Known rows, with every step that occurs:
fibu-kilez-ledakav: -7	2	-1	0	5	-7	3	-15	14	6	11	15	-7	6	-4	8	-21	3	-11	3	1	-5	15	-20	6	-14	-5	-15	-10	4	-3	-4	-12	-11	3	5	3	8
ledakav-nidi-gugo-kilez-vizaban-subak: 2	12	-9	11	6	-2	-8	14	7	-18	-23	-8	7	-6	2	15	1	-20	14	23	29	8	7	20	-10	9	20	6	10	20	10	-8	11	-3	-6	21	-15	0
fibu-mevu-pumo-subak-gugo-kilez-lozi-bevi: -2	-2	-10	-5	-2	14	13	7	-20	-1	-6	-6	-12	0	2	-11	10	7	25	-2	-7	5	-7	20	-9	-7	-16	-16	13	-3	5	5	-3	2	1	0	-9	-11
bevi-pogu-kilez-fibu-mevu: -15	1	6	-8	1	-11	-1	-10	20	-12	2	6	-3	-4	9	10	11	12	1	5	7	16	10	-6	-20	17	31	-4	-4	-5	6	3	-7	-12	-33	2	3	-3
ledakav-subak: -4	9	-2	11	0	-6	-1	-9	-3	1	-1	2	4	-15	2	-1	6	-4	-9	0	-4	4	-15	-11	8	6	8	12	-4	-9	-13	-5	17	18	14	8	7	3
vizaban-kilez-fibu-mevu-pumo: -18	-11	-12	-10	6	-4	4	2	-2	9	5	10	-21	29	5	2	3	8	10	26	-3	-24	23	-26	-5	-11	-16	-1	-4	-12	1	-9	-14	-25	-10	-7	-8	-2
ledakav-subak-gugo: 5	6	0	12	5	-6	0	-13	-12	9	-4	-1	8	-14	-8	-7	10	-7	-10	-6	-6	6	-17	11	0	-3	8	20	1	-16	-24	-4	16	27	15	5	10	14
nidi-gugo: -2	-10	-9	6	0	-23	-27	-5	-2	-6	-9	-7	14	6	7	2	-3	-6	-3	-10	11	11	-1	24	9	-5	10	14	-7	19	5	-13	-6	-6	-4	-5	7	-4
dolola-fibu-subak-gugo-kilez-lozi-bevi-pogu: -4	5	11	10	1	-9	10	19	15	0	4	8	-2	-3	-13	-6	1	5	17	-6	-4	13	8	42	-2	-2	10	1	10	2	-15	22	23	-1	5	10	-9	10
nokos-nidi-gugo-kilez-vizaban-subak-fibu-mevu: -2	7	-7	-9	17	6	-6	0	27	8	-13	-10	8	8	-3	2	-4	-15	7	-4	-3	-6	-12	-1	-17	9	8	3	13	21	13	2	11	1	-9	8	-7	-2
nokos-nidi: -19	-9	1	-7	11	-8	-4	-32	24	14	-6	12	2	-9	5	-10	-8	-3	-25	-18	-9	-7	-11	-2	4	17	5	4	0	13	7	-13	18	2	1	-10	1	-9
nidi-gugo-kilez-vizaban: 6	-4	-3	1	2	-22	-21	-3	2	-10	-11	-18	13	2	2	7	-2	-2	16	14	22	12	-7	16	7	2	13	7	7	24	6	1	-7	-7	-13	7	6	0
dolola-fibu-mevu-pumo-subak-gugo: 6	-3	14	6	0	12	12	3	-11	2	8	15	5	-2	-17	-6	13	-9	12	-15	-15	-6	-16	29	-5	-26	-34	0	-2	-11	-7	23	14	-8	11	-16	-6	4
pogu-bevi: 8	-9	1	-1	-20	-13	-8	-1	-7	2	-1	-6	-12	-6	3	0	5	11	-5	7	13	6	3	-15	4	9	3	9	-4	11	5	-23	-18	-10	-7	-8	18	-9
subak-gugo: 3	-12	7	4	6	-12	-10	-22	-14	11	-5	0	7	-5	-4	-5	9	-2	-14	-14	-3	9	-4	25	-3	-8	-1	17	-5	-3	-11	-10	-2	9	1	-11	9	10
dolola-fibu-subak-gugo-kilez-pumo: 5	-8	12	5	-1	8	15	4	-2	6	5	12	3	-9	-22	-5	2	-3	13	-1	-1	-1	-7	29	0	-17	-7	9	2	-10	-6	31	11	-5	15	2	-3	8
dolola-fibu: -2	-5	22	9	1	-12	-3	-6	7	-2	10	20	10	-4	-4	4	6	-3	-2	-6	-3	-3	-5	16	7	-10	-13	9	-9	3	-12	8	14	-12	2	-12	-5	2
vizaban-subak: -10	0	6	19	10	9	4	16	-8	-4	9	4	-8	-5	14	6	1	0	-7	4	4	-11	7	-11	-14	-4	-4	16	-9	12	3	-19	3	0	-5	-9	1	7
pogu-bevi-lozi: 4	3	12	6	-21	-13	-11	-2	5	-5	6	8	-3	-11	-2	-6	2	22	-11	-7	17	4	-10	-20	16	19	0	2	4	10	2	-28	-20	-8	-4	-4	7	-7
mevu-pumo-subak-gugo-kilez-lozi-bevi: 10	-8	-10	-5	-2	8	11	-1	-25	-4	5	-6	-9	-23	9	-29	-4	17	4	10	-1	6	-5	27	14	-3	-10	-15	22	5	-3	-2	-5	19	-4	-6	0	-2
mevu-fibu-subak-gugo: -5	-7	-21	6	-24	-3	-19	-3	-5	7	3	-19	-7	-15	-23	-21	-10	-5	-2	-12	-9	1	1	5	7	2	-1	16	-2	-21	0	-9	7	15	27	-19	11	-2
gugo-kilez: -5	-6	10	-8	10	-12	-7	-22	-1	-9	1	3	-4	-14	9	10	12	16	-2	21	13	6	-5	7	-1	4	12	-1	0	5	-4	1	-3	-2	-12	-3	-1	-9
lozi-subak-fibu-kilez-ledakav-nidi: 7	11	-6	-13	2	-4	0	-1	2	-5	-13	-8	0	15	4	18	-13	-22	-16	-4	-20	-9	20	-15	-1	5	5	-12	-3	-4	1	-5	-6	13	10	16	-12	-3
gugo-kilez-lozi-subak-fibu-mevu-pumo: -6	-11	-17	-26	-3	-9	-4	-8	-13	-12	1	-16	-7	3	14	10	6	14	14	11	-11	-3	3	2	-9	-1	-4	-26	16	0	-2	-9	-9	9	-12	9	-16	-21
lozi-subak-gugo-nidi: 2	-18	3	-6	0	-16	-4	-16	-24	-6	-9	-7	6	13	-1	22	0	-17	-11	-15	-15	-14	4	20	-8	2	7	17	-3	5	11	-6	8	21	11	-9	3	-1
dolola-fibu-kilez: 0	1	20	15	0	-11	6	-5	21	-2	13	26	1	4	-8	8	-3	6	-3	7	-2	-9	-5	7	8	-16	-17	-4	-7	2	-15	5	11	-17	7	-18	-9	3
kilez-pumo-subak-fibu: 20	3	5	-11	-3	39	4	-2	-12	0	-8	-4	11	-18	3	-20	-10	-2	-16	-8	-5	12	-7	-22	12	0	-11	-8	-4	-7	19	19	-14	9	2	-4	6	-8
lozi-subak: -10	-13	4	1	-5	-20	-5	-8	-16	-10	-11	-8	-2	10	16	15	-2	-10	-10	-12	-14	-12	3	-1	6	8	2	12	-9	10	10	-14	1	5	4	-3	1	-11
kilez-ledakav-nidi: -11	4	-6	-9	7	-1	-4	-13	4	1	-4	12	4	-9	-3	9	-9	-24	-10	-9	7	6	24	0	-2	1	8	-4	-9	0	5	0	1	-4	2	33	-5	4
fibu-mevu-pumo: -12	-10	-14	-6	-2	0	-3	-13	-12	5	0	3	-8	4	-1	6	10	-1	11	-13	-10	-5	-8	-2	-4	-4	-25	-11	-10	-8	8	-6	-6	-11	10	-14	5	-10
fibu-kilez-vizaban-subak-gugo-nidi: 7	7	7	18	3	9	10	8	10	4	5	1	-4	11	-12	12	-19	-3	6	17	5	-17	2	-25	-12	-5	-11	-4	5	12	9	-8	6	4	8	-13	3	17
subak-gugo-kilez-pumo: 11	-18	5	-9	8	-1	1	-30	-16	6	-6	2	2	-16	-5	1	9	10	-2	11	7	7	-10	25	-2	-5	3	8	4	-7	-3	6	-15	7	-7	-1	9	9
pumo-dolola-fibu-subak-gugo-nidi: 3	4	0	11	-16	8	2	25	-1	9	16	2	8	5	-20	-7	11	2	1	-21	23	-4	-9	24	2	-15	2	5	-3	-9	1	25	26	-8	21	1	-4	7
nokos-nidi-gugo-kilez-ledakav-subak: -9	0	-15	-13	17	-11	-3	-24	25	6	-5	5	9	-9	-4	-1	-13	-9	-8	-3	1	-3	-11	15	3	6	25	6	13	17	1	4	15	9	-5	24	0	3
dolola-fibu-subak-gugo-kilez: 2	-1	16	7	3	-2	9	7	-1	5	8	9	2	-6	-20	-4	9	-3	9	-4	-2	0	-4	33	-5	-17	-2	12	3	-9	-15	25	20	-2	14	-2	-6	8
kilez-pumo: -1	-18	-3	-5	-6	7	0	-20	-7	3	-6	8	4	-11	6	0	-8	2	-6	-4	4	0	-5	-13	14	5	-10	1	-11	1	19	0	-16	-9	1	-2	12	-3
bevi-pogu: -10	8	9	1	11	-14	-17	-17	20	-11	0	6	3	-11	7	6	-1	11	-21	-15	-1	22	7	3	6	16	21	-1	-14	12	1	-1	7	-2	-10	-11	18	8
kilez-lozi-subak: -22	-20	-10	-2	-16	-23	-11	-3	-11	-11	-4	-11	2	12	24	3	-10	3	-4	-14	-12	-5	12	0	3	1	-3	-6	5	16	6	-30	4	7	-7	8	-14	-18
pogu-subak-fibu: 10	-2	0	-9	11	12	5	4	-9	2	-6	-7	12	11	17	-1	11	-1	-12	-2	-12	2	-2	-7	-2	11	8	0	-13	-11	-15	-10	-7	10	-3	-12	5	-13
vizaban-kilez-fibu-mevu: -22	-6	0	-6	9	-5	0	6	4	9	-2	11	-16	36	6	6	7	5	8	22	0	-18	25	-27	-12	-10	-8	7	-8	-9	1	-7	-9	-26	-12	-3	-14	-3
bevi-lozi-subak-gugo-kilez: -4	-1	23	8	2	-19	-7	-18	-5	-17	-1	8	10	-3	1	7	4	9	-16	-18	-4	-8	-16	13	11	15	4	8	8	2	-6	-11	-6	14	2	4	-15	3
vizaban-kilez: -14	-7	6	3	19	-13	-5	-9	1	3	-10	10	-11	15	6	-5	0	14	-15	21	3	-14	20	-13	9	-3	2	16	-8	12	-3	-15	-1	-9	-3	-12	-2	9
kilez-fibu-mevu: -18	-6	-3	-8	-10	-2	-5	2	0	8	10	4	-4	20	8	15	11	-9	16	-5	-2	0	5	-21	-21	-5	-13	-5	-11	-24	4	-2	-11	-25	-12	1	-8	-22

Rows:
12	14	-1	11	-11	6	12	15	10	8	24	15	9	5	-24	5	3	3	-2	-5	22	-11	-10	10	7	-24	0	-4	0	-11	-14	23	22	-5	17	16	-4	23
pumo-dolola-fibu-kilez-ledakav-subak-gugo-nidi
1	4	-5	-3	10	-3	6	-13	-8	15	8	5	9	-10	-13	-2	-6	-17	-10	-14	-9	2	4	0	1	-13	7	13	-2	-12	-17	8	1	18	8	32	13	25
kilez-ledakav-subak-gugo
10	22	17	-5	6	34	-5	13	-11	0	-9	-12	9	-3	0	-17	8	-11	-13	-20	-13	19	-5	-15	-9	-8	-11	-6	-6	-11	4	21	5	11	5	-10	-6	-16
pumo-subak-fibu-mevu
-8	0	-24	9	-25	-12	-9	5	26	-14	4	-5	-13	2	3	-6	-21	21	6	14	-6	2	11	-9	18	23	8	-15	3	-1	-6	-30	1	4	3	-17	2	-9
mevu-fibu-kilez-lozi-bevi-pogu-subak
-7	0	-4	-3	-3	19	6	0	-18	-1	0	-1	-6	-3	0	-7	8	-3	7	-14	-10	-1	-11	-2	-5	-10	-26	-12	-7	-7	13	7	0	-5	11	-15	2	-13
fibu-mevu-pumo-subak
2	-4	10	13	18	8	8	7	-15	-3	7	-1	-9	-10	5	8	12	5	-2	15	7	-8	2	16	-24	-13	3	20	3	6	-10	-11	0	10	-12	-6	1	17
vizaban-subak-gugo-kilez
-15	-16	-3	-11	-4	-22	-7	-13	-9	-20	0	-9	-5	-1	21	12	3	17	5	16	3	-1	5	8	-2	1	10	-11	13	13	-1	-16	0	4	-17	11	-16	-19
gugo-kilez-lozi-subak
8	4	-3	-14	2	-8	-1	-2	-3	-1	-3	-10	-1	18	6	14	-15	-14	-17	-8	-26	-12	16	-22	3	0	-1	-9	-6	-2	-1	-3	-13	12	5	7	-3	-1
lozi-subak-fibu-kilez-ledakav
-4	4	4	13	16	1	10	20	0	-8	4	-2	-13	-6	10	5	5	14	7	14	5	4	14	24	-22	3	17	11	12	18	-9	-14	3	11	-21	7	-3	19
vizaban-subak-gugo-kilez-lozi-bevi-pogu
5	1	19	11	0	-1	10	11	2	9	4	2	6	-4	-23	-7	2	-9	17	-2	-1	-2	-7	21	-2	-13	-7	10	8	-4	-11	28	20	-4	14	3	-3	12
dolola-fibu-subak-gugo-kilez-vizaban
14	27	-5	2	6	5	-1	-3	10	7	1	-2	4	-7	-5	-3	0	-2	-16	6	-13	7	-11	-28	6	2	6	-7	0	-20	-25	-1	9	27	17	2	2	3
ledakav-subak-fibu-kilez
-6	3	1	-18	15	-4	0	-20	3	-8	-2	9	-3	-17	0	15	3	-3	0	19	18	8	15	7	-5	1	19	-9	2	1	-1	10	-3	-3	-11	31	-9	0
gugo-kilez-ledakav-nidi
7	-6	7	0	-6	31	9	-5	-15	-5	-8	3	6	-19	5	-16	-11	1	-10	-6	4	7	-10	-14	15	-2	-12	-1	-6	2	25	15	-9	-2	2	-4	7	-8
kilez-pumo-subak
4	9	23	27	0	1	15	18	22	0	12	17	0	7	-10	8	-11	-4	12	14	0	-19	-4	-13	1	-15	-26	-1	1	11	-8	5	14	-17	3	-11	-7	16
dolola-fibu-kilez-vizaban-subak
2	15	2	-1	21	-4	19	10	16	-9	-20	6	-5	1	8	13	7	-3	8	9	5	19	21	35	0	37	44	4	1	9	-5	7	0	3	-9	28	6	13
lozi-bevi-pogu-subak-gugo-kilez-ledakav-nidi
14	7	10	-4	-24	-13	-11	5	-3	-9	0	-4	-1	-1	1	1	0	12	-15	-11	1	-2	-5	-25	13	24	2	2	6	7	4	-25	-24	5	-2	1	2	-10
pogu-bevi-lozi-subak-fibu
3	16	-2	-22	16	7	3	-9	1	3	5	-1	1	-8	-8	13	11	-4	7	11	-3	6	-1	-14	-13	-6	13	-8	3	-16	-14	24	-4	10	-3	33	-1	5
gugo-kilez-ledakav-subak-fibu-mevu
6	11	8	22	-20	-2	2	21	18	6	13	5	5	10	-7	-5	4	9	4	-1	26	-9	-16	-7	19	-11	-12	-8	-1	4	-6	10	14	-26	6	0	-6	11
pumo-dolola-fibu-kilez-vizaban
7	19	-14	-2	4	8	12	30	12	0	-11	-7	-8	15	14	0	14	8	10	-9	-2	13	4	9	10	38	22	-9	-7	1	0	3	-6	-4	-1	5	14	0
lozi-bevi-pogu-subak-fibu-mevu-pumo-dolola
11	20	11	-6	5	14	14	14	16	-7	-26	-2	-4	-6	7	-9	4	4	8	0	-2	24	7	2	1	39	31	-2	2	8	18	20	-10	3	-14	12	4	0
lozi-bevi-pogu-kilez-pumo-subak-fibu-mevu
9	1	-18	-11	-1	24	12	19	-17	6	-1	-13	5	19	11	-2	21	1	4	-10	-6	-5	-12	-7	-3	4	-4	-13	-10	-20	-9	-3	-9	-1	5	-7	4	-14
pogu-subak-fibu-mevu-pumo-dolola
3	-6	-26	7	-36	3	-13	-8	13	-2	9	-5	-11	-11	-11	-10	-17	17	-3	11	13	-9	-8	-25	27	3	-12	-10	-5	-14	10	-12	-9	-9	15	-20	9	-3
mevu-fibu-kilez-pumo-dolola
0	-9	-9	-17	-10	19	6	2	-17	4	20	4	-4	10	-3	5	6	-9	15	-3	-6	-6	1	-6	-22	-16	-21	-14	2	-27	11	11	-6	-5	-3	-10	-4	-17
kilez-fibu-mevu-pumo-subak-gugo-nidi
-11	3	-22	8	-27	-20	-20	-4	33	-12	5	-6	-15	-5	-3	-8	-23	21	1	10	-4	7	13	-9	20	19	4	-15	6	1	-1	-28	2	3	3	-17	1	-7
mevu-fibu-kilez-lozi-bevi-pogu
7	16	7	9	4	18	0	27	2	12	-5	-18	5	12	-2	3	-2	-21	15	-4	-7	-7	1	-42	-18	6	-19	4	0	4	9	-2	0	1	-2	2	4	9
kilez-vizaban-subak-fibu-mevu
19	23	16	0	6	29	0	7	0	-3	-1	-6	5	-8	3	-21	-6	3	-26	-2	-8	15	-1	-19	3	-10	-6	-15	-1	-5	-3	12	1	15	5	-18	-6	-9
pumo-subak-fibu-kilez
-7	-4	-6	1	15	-6	-4	-5	26	2	-9	-3	6	-1	2	-1	-13	-8	0	4	8	-10	-12	8	-5	11	15	10	16	33	13	-7	14	-1	-13	6	-2	2
nokos-nidi-gugo-kilez-vizaban-subak
12	13	9	11	5	14	-2	24	2	9	-1	-18	7	2	3	-4	-9	-16	3	1	-4	-6	2	-41	-7	9	-12	6	4	9	5	-8	-1	7	-6	-1	6	13
kilez-vizaban-subak-fibu
9	-3	12	-2	1	15	12	0	-10	-1	12	19	8	1	-22	4	10	-11	14	-13	-13	-9	-14	29	-11	-26	-30	-3	-1	-9	2	29	20	-3	15	-21	-6	1
dolola-fibu-mevu-pumo-subak-gugo-nidi
12	9	-17	-18	-3	14	-11	3	-7	13	3	-14	1	7	-3	-7	17	-2	-2	-19	-8	5	-10	-14	-3	-2	-16	-18	-7	-21	-3	3	-10	0	7	-8	2	-9
subak-fibu-mevu-pumo-dolola
-7	-16	-16	-6	-6	-30	-21	-2	-7	-23	-8	-17	9	9	17	11	-3	6	10	8	12	7	5	32	2	-5	18	1	12	26	4	-16	-5	0	-18	12	-10	-15
nidi-gugo-kilez-lozi-subak
-17	-4	-9	-3	-15	1	-1	14	0	11	16	-2	-8	8	7	-3	-6	-5	7	-4	2	2	14	-24	-8	-1	0	-3	-5	-22	4	1	-5	-13	1	5	-4	-20
kilez-fibu-subak
9	1	6	-7	15	28	7	1	-7	3	-16	4	-3	5	1	-22	-10	10	-18	21	-2	-9	15	-28	14	-5	-6	4	-4	4	13	10	-11	2	0	-7	-2	8
vizaban-kilez-pumo-subak-fibu
-1	6	7	14	-4	-8	-1	-7	18	6	-3	0	-4	8	-3	2	-18	3	1	11	5	-5	-4	-31	10	3	-13	-12	-1	10	3	-10	-2	-11	6	-10	5	5
fibu-kilez-vizaban
6	1	11	22	3	6	4	15	-8	11	-3	-14	3	2	-2	-3	-7	-15	8	0	2	-9	-1	-15	-11	0	-13	19	5	14	4	-11	3	5	-4	-1	10	23
kilez-vizaban-subak-gugo
16	16	11	-3	5	10	12	10	15	-8	-22	-2	-3	-16	11	-14	-2	8	-2	6	1	25	9	3	11	42	36	0	4	12	13	15	-12	10	-17	9	8	4
lozi-bevi-pogu-kilez-pumo-subak-fibu
-14	-13	-16	-13	-12	0	-1	-2	-6	9	18	4	-10	13	8	9	6	-3	18	-1	-5	-7	2	-19	-13	-8	-22	-15	-5	-26	4	-4	-18	-22	-9	-5	-2	-20
kilez-fibu-mevu-pumo
12	-8	-5	-5	1	4	-9	-3	-10	-19	-12	-9	12	-10	5	0	-5	5	6	13	22	15	-10	23	11	-8	14	3	4	17	16	15	-14	-4	-11	6	2	-7
nidi-gugo-kilez-pumo-subak
9	-7	-21	-6	-10	6	14	10	-14	10	29	1	-7	-13	-15	-15	2	11	7	-3	15	-12	-9	25	16	-22	-11	-14	9	-11	-9	21	-1	-8	10	12	6	19
mevu-pumo-dolola-fibu-subak-gugo-kilez-ledakav
-11	-8	-7	-2	-12	0	1	11	-7	17	14	-5	-6	8	-1	-7	-2	-8	5	-8	-1	3	10	-5	-13	-9	0	4	0	-27	-3	3	-6	-5	1	5	-1	-9
kilez-fibu-subak-gugo
1	-18	3	6	9	2	12	-3	-22	4	-8	0	9	9	10	-1	14	-1	-5	-4	-5	-3	-8	24	-5	0	8	17	-10	-6	-17	-15	-3	8	-1	-12	10	1
pogu-subak-gugo
